Every row comes from one small tree of marks. The marks that hang from a mark follow it in brackets, in alphabetical order. Every link used is in the known rows. Which tree was each row made from?
Known rows
bafi(zadubur(tomus(dezesap))): [ -0.2  19.1  10.6 -22.6   9.2  -1.3  -3.6  11.6  -1.3 -14.7  13.6  11.1
   2.7   1.1  13.8  -6.5   6.6  31.3 -10.7 -11.5 -12.3   7.7 -19.0 -13.0
  -1.4]
zadubur(tomus(dezesap nuka soser)): [ 28.1  38.7  14.0 -16.2   6.2  -3.7  -2.7   7.8   2.7 -13.9   7.2   5.6
   7.4  -8.1   3.7   3.4  -1.6  41.2   8.9 -10.1 -25.1   1.0 -15.0 -22.0
  -5.7]
saked(soser(dezesap(zadubur(bafi))) tomus(nuka)): [ 38.7 -64.1   6.4  -0.2  -1.5   1.5   7.2  -0.1   3.7  -2.7   8.6  -4.3
  11.9 -10.4   6.8   6.0  -0.3  47.9  -4.7   6.2  -1.0 -13.1 -25.3 -11.5
   7.9]
tomus(dezesap soser zadubur(bafi saked)): [ -1.9  53.6  14.9  -4.1   0.8   5.7  -9.6   1.9  -2.5   6.1   6.3  12.3
   6.3 -29.8  15.9  -1.1   6.9  37.8  -6.0   3.4  -7.4  -6.4 -23.5 -31.7
  -5.7]
soser(dezesap(zadubur(bafi)) tomus): [ -4.4 -48.1   1.1  -9.0   2.1   6.0   1.9   6.3   0.9   4.1   7.4  -2.5
  11.6  -3.0  11.1  -5.8   0.4  58.5  -3.6   6.5  -6.2  -3.8 -20.8 -14.8
   7.2]
tomus(zadubur(bafi saked(dezesap soser))): [ 17.1 -10.9   4.8  14.0  -3.3   0.5  -0.8  -2.2  -8.4   9.2   6.8  -1.9
   0.7 -12.2  22.2  12.0  10.4  16.0 -13.6  11.9  -9.6 -11.6 -18.8 -24.8
   6.9]
nuka(tomus): [ 6.0  1.9 -4.8 -4.4 10.1  0.7 -2.3  7.0  4.3 -4.3  1.2 -3.3  3.1 -4.7
 -0.9 -1.9 -1.9 -8.0  8.7 -1.8 18.1  2.8  0.8 -9.8  9.6]
soser(tomus(nuka)): [  6.0  -3.0  11.9 -11.7   5.7   3.4   4.8  11.6  10.6  -8.6   5.5  -4.1
   5.7  -8.8   3.8   7.9  -3.6  17.0 -11.5  -0.2  -3.1  10.2  -0.5 -13.6
  -6.5]
nuka(tomus(zadubur(saked))): [ -5.5  28.3   1.7  -3.0  13.8   7.7 -10.2   8.8   3.5  -1.4  -0.5   2.9
   7.2 -19.1   8.1   0.0   1.0 -10.3 -16.7   1.8  16.4   5.1  -3.9 -23.5
   8.6]
nuka(tomus(soser zadubur)): [  5.7  34.9  -3.2  -6.0   0.1   5.8  -1.9   8.2   4.8  -3.4  -3.3   4.3
   4.0 -27.2  13.2  -4.9  -1.1   6.4  25.4  -2.4  15.7  -0.7  -1.3 -15.1
  17.2]
bafi(zadubur): [  1.2   4.3  -2.1 -10.9   3.2   1.8   1.3   6.8   2.5  -8.4   3.4   5.2
  -0.2  -5.2  14.1  -5.4   4.3  -0.9   1.5  -4.4   4.9   0.3  -5.6   1.5
   1.1]
soser(dezesap(zadubur(bafi tomus(nuka)))): [ 28.9 -32.1   5.7  -2.4  11.9   1.4  -2.6   4.8   0.4  -1.4   1.8  -3.0
  18.8   4.5  18.0  -0.1  -2.5  51.2 -29.0  -7.3 -12.6  -8.3 -35.1 -28.6
   6.8]
soser(zadubur(tomus(dezesap nuka))): [  4.0   9.1  21.5 -17.6  10.2  -0.9  -8.9  11.0   4.1 -10.0   7.7   2.6
  10.9   3.7   3.8   2.8  -0.1  53.5 -11.0 -14.8 -27.4   6.1 -20.2 -21.8
  -5.9]
nuka(tomus(zadubur(bafi))): [ -4.1  16.4   6.1   5.3   7.3   6.4  -3.1   7.7   4.4   5.7   0.2   0.2
   6.9 -23.7  23.0   1.0   1.8   7.4 -20.5  -4.0  35.1   2.2 -19.3 -30.0
  14.6]
tomus(nuka zadubur(saked)): [  3.8  31.6  16.1  -2.7  10.9   7.6  -7.2   4.9   6.3  -1.0  -3.1   4.5
   9.2 -18.5  12.6   7.5  -0.9  -2.8 -32.6  -0.1  -3.6   3.2  -8.8 -23.7
  -6.9]
zadubur(bafi saked tomus(dezesap soser)): [ 22.1  37.7   6.7  -1.8   7.5  -2.8  -8.2   5.5 -10.1  -2.2  12.1   4.2
   6.7  -9.6   8.7   0.6   6.7  42.2  -6.2  -1.9 -14.9  -5.9 -27.5 -32.9
  -7.0]
dezesap(soser zadubur): [ 12.7 -19.3 -10.4  -7.7  -3.6  -2.0   2.7  -4.6  -2.6   9.9  -8.1   3.8
  12.4  -3.0   1.4  -0.1  -1.1  11.3   0.7   0.7  11.5  -9.3  -1.8   2.6
   3.0]
bafi(zadubur(saked(dezesap))): [ 11.0  -2.5  -6.8 -14.0   7.4  -0.9  -5.3   9.5  -2.3  -7.8  11.0   4.9
   0.9   1.5   7.8  -2.3   8.5  -6.2   8.1   7.9 -20.0  -7.7  -8.3  -5.3
  -1.4]
saked(soser(dezesap)): [  8.7 -38.9  -0.5   2.4  -3.2  -1.9   1.1  -9.2  -4.4   0.7   3.9  -6.0
  -4.5   8.6  -0.1   3.2   0.6  24.4  18.3   7.0 -22.4  -7.2   4.8   0.6
   6.1]
bafi(zadubur(saked(dezesap) tomus(nuka soser))): [ 51.2  19.2  -5.3 -16.9   9.4  -4.3  -3.1  17.7  -2.0 -20.9  10.3   2.5
   7.4  -5.5  18.8   2.4   5.9  11.1  16.1  -1.8 -31.3  -8.8 -18.1 -22.0
  -0.2]
saked(dezesap(zadubur(bafi)) soser tomus(nuka)): [ 52.8 -57.7   3.7   0.7  -7.9  -3.2  11.4   5.1   1.7  -3.6  11.1  -3.1
  11.1 -12.7   9.0  10.8   4.0  29.7   1.7   8.4   0.5 -14.8 -29.0 -10.3
  11.7]
tomus(dezesap(soser) nuka zadubur(bafi saked)): [  3.6  37.0  24.9  -9.8  10.6   0.9 -10.2   0.2   5.2  13.8   2.7   8.7
  14.7 -24.8  15.8  16.1   2.6  27.7 -47.0   0.8  11.8  -2.8 -21.6 -44.2
 -18.6]
zadubur(bafi saked(dezesap(soser)) tomus(nuka)): [ 45.2 -11.5  -1.5   3.2   9.9 -11.8  -5.1   6.5  -6.2   5.4   6.5  -8.5
  13.4   2.4  13.8  20.5   3.6  12.8 -31.8   3.0  -4.4 -11.2 -23.4 -39.0
  -8.0]
bafi(zadubur(saked(dezesap soser tomus))): [ 31.3 -35.3  -7.2 -10.4  -4.1  -4.3   4.0  10.6  -5.0 -15.9  18.6   0.8
  -4.1  -7.1   4.0   6.0  11.7  -0.8  15.2  14.7 -13.3  -7.1  -8.3   3.1
   3.9]

Which tree is each row?
[ 32.9  50.8  11.1 -26.7  16.5  -0.3  -7.3  14.6   1.2 -21.2  12.5  11.2
   9.4 -13.1  13.9  -1.3   4.9  31.9   0.1  -9.5 -25.6  -0.8 -20.4 -26.7
 -10.6]
bafi(zadubur(saked tomus(dezesap nuka soser)))
[ 38.8   1.2   4.7   4.1  17.0   2.8  -3.7   6.9  -3.1  -2.8   0.5  -1.2
  21.0  -5.9  17.3   4.1   1.0  24.8 -46.2  -7.7  -1.3  -5.9 -37.4 -34.5
  -0.8]
dezesap(zadubur(bafi saked tomus(nuka)))
[ 29.6 -45.1  -7.1  -2.7  -7.8  -2.3   7.0  -4.2  -6.7   0.7   2.2   0.4
   4.6   3.9   3.7   0.7   4.2  19.7  28.7   7.8 -21.8 -14.5  -8.4   6.5
  15.9]
saked(dezesap(zadubur) soser)
[ 35.2 -25.1  11.2  13.7   1.6  -2.3   3.0   3.6  -4.9  -4.5   2.9 -12.1
   7.5   1.3  24.2  12.4   4.0  46.2 -17.9 -13.6  -4.4  -4.7 -27.5 -28.6
   4.1]
saked(soser(zadubur(bafi tomus(nuka))))
[  8.2  -1.7  20.3  -5.0  -2.0   6.9   9.3   6.3   7.6  -7.7   2.6  -2.0
   2.6 -22.0  19.7  13.8   0.0  28.9 -18.6  -0.4  -1.6  11.1  -2.6 -18.4
   2.8]
saked(soser(tomus(nuka zadubur)))
[ -9.8 -35.9  12.8   3.8  -6.3   6.3   4.8   2.0  -1.3   5.7   8.9  -5.8
  -0.4 -13.2  26.1   7.0   4.4  57.7 -15.6   7.7  -5.9   1.8 -13.5 -23.4
   8.6]
saked(soser(dezesap tomus(zadubur(bafi))))
[-20.3  29.6  24.0  -5.1   0.4   5.1  -5.5   1.8   2.8  10.1   6.1  11.1
   4.7 -19.0  18.5   0.4   5.1  37.5 -27.4  -2.7   4.5   2.4 -25.1 -27.3
  -2.1]
tomus(dezesap zadubur(bafi))
[  3.4  11.6  25.0 -13.8  -2.2  -1.4  -1.1   6.4  11.4   7.4   9.0   8.7
  12.1 -32.7  12.0  16.0   1.6  36.0 -40.4   0.6  25.6   2.5 -23.4 -30.9
 -11.2]
saked(tomus(dezesap(soser) nuka zadubur(bafi)))
[ 29.5  22.6  13.4 -15.4   2.7   2.4  -0.3   1.5   6.2   0.1   2.0  10.6
  16.9 -21.4  10.4  -3.9  -0.4  51.5  13.4  -5.1  -5.6 -13.7 -30.8 -22.6
  -2.0]
tomus(dezesap(zadubur(bafi)) nuka soser)
[ 23.5 -14.7 -11.7  -2.1   3.1   4.6  -6.6  -2.8  -6.5   7.6   0.3   1.9
  13.5  -8.9   7.5  -9.9   1.8  41.7  18.2   9.1 -17.3 -22.4 -21.5 -15.0
   2.7]
tomus(soser(dezesap(zadubur(bafi saked))))
[ 25.3  17.7   0.2  -5.6   5.3   3.2  -7.2   6.1   2.5  -6.1  -1.8  -1.0
   9.5 -11.5   1.8   0.7  -0.6  19.5  22.2  -1.6 -19.3  -9.7  -5.3 -13.9
  -7.9]
tomus(nuka soser(zadubur(saked)))
[ 24.8 -52.0  11.1  -1.6  -4.2  -1.1   7.6  10.6   2.4  -3.2  13.5 -13.4
   5.0  -3.3  18.7  14.3   5.5  54.1  10.0   4.7 -18.0  -5.2 -19.4 -23.6
   3.3]
saked(dezesap soser(tomus(nuka) zadubur(bafi)))
[  5.2   2.8   4.8 -14.3  14.0   3.5  -5.5   6.1   4.4   3.7   7.2   7.1
  16.2 -12.8   4.6  -8.4   1.5  36.2  -1.5  -3.7  20.8  -4.6 -28.6 -24.9
  10.7]
nuka(tomus(dezesap(zadubur(bafi))))
[ 12.4 -10.4   5.6 -14.9   0.8  -3.1   5.7   7.8   9.0   0.0   1.6  -5.5
   8.2 -10.1   3.2  15.2  -4.1  16.6 -13.8   2.0  11.4   6.6   6.5 -15.1
 -11.4]
dezesap(soser(tomus(nuka)))
[ 33.0   6.2  12.1 -18.3  -1.5   1.6   3.0   8.8   8.4  -6.1  10.2  10.9
  16.4 -29.2   2.4  -1.5   0.0  53.6   8.3  -0.2   4.0  -9.8 -32.5 -16.7
  -1.8]
saked(tomus(dezesap(zadubur(bafi)) nuka soser))
[ 24.4 -39.2 -12.4  -1.9  -7.1  -5.9   2.7  -1.9  -5.5  16.7  -0.5   0.6
  13.8   0.3  12.1   4.7   4.1  21.9   4.8   7.3   7.8 -19.7 -19.9 -10.2
   7.3]
saked(dezesap(soser zadubur(bafi)))
[  2.0   3.7  15.3  -4.8  -1.3   2.7   5.3   8.9   9.0   9.2   0.1  -2.4
  11.8 -27.5  27.5  17.3  -0.3  30.9 -41.8  -1.0  26.8   6.1 -13.7 -35.3
  -6.2]
dezesap(soser(tomus(nuka zadubur(bafi))))
[  1.9 -18.3  13.7  -4.9   3.3   5.6   1.8  14.5   7.9  -2.3   6.3  -8.8
   9.9 -10.2  17.2   5.7   0.6  48.0 -16.1  -4.5   3.6   4.3 -19.8 -26.1
  -5.6]
soser(tomus(nuka) zadubur(bafi))
[ -4.6  21.3   9.2   9.8   5.3   6.5  -6.7   1.4  -2.6  10.6   0.4   3.0
   5.9 -18.2  20.7   4.2   5.6   8.2 -36.4   2.7  10.5  -2.1 -20.6 -27.2
  -2.0]
tomus(zadubur(bafi saked))
[ 19.7 -30.2  -4.8 -15.5   1.5  -1.1   5.4  12.1  -4.4 -13.8  19.0  -2.6
  -3.1  -3.8  13.7   5.8  11.4  17.2  15.4  13.1 -21.7  -0.9  -2.7  -7.5
   1.5]
bafi(zadubur(saked(dezesap soser(tomus))))
[ -0.8  10.2   2.1 -21.0   9.2  -6.3  -6.6   2.8   4.7   4.2   5.1   3.3
   6.9  -7.3  -7.8   4.0  -0.8  12.0   8.3  -0.2  21.6   1.3   2.7 -16.5
  -1.7]
nuka(tomus(dezesap(soser)))
[18.4 -2.7 -3.3 -2.8  5.2  0.9  1.4 -0.3 -5.4 -9.4  5.6  1.3 -3.0 -5.9
 12.7  1.5  8.6 -1.8  1.3  2.8 -3.6 -4.6 -2.6 -2.9 -1.4]
bafi(zadubur(saked(soser)))
[ 19.9 -54.2  -3.0   6.0  -2.6   1.8   3.7  -9.8  -7.0   8.6   1.0  -3.9
   7.3   2.1  12.6  -1.7   2.9  46.8   6.2   5.0  -7.9 -17.3 -20.2  -8.0
  12.6]
saked(soser(dezesap(zadubur(bafi))))
[ 16.2   3.1  -8.3   1.9   1.0   1.9  -3.2  10.4   0.1  -0.6   0.6  -5.7
   7.0 -16.1  13.3  -5.9   2.3  31.3  36.3  -4.9  19.5 -10.9 -15.8 -20.6
  13.0]
nuka(tomus(soser(zadubur(bafi))))
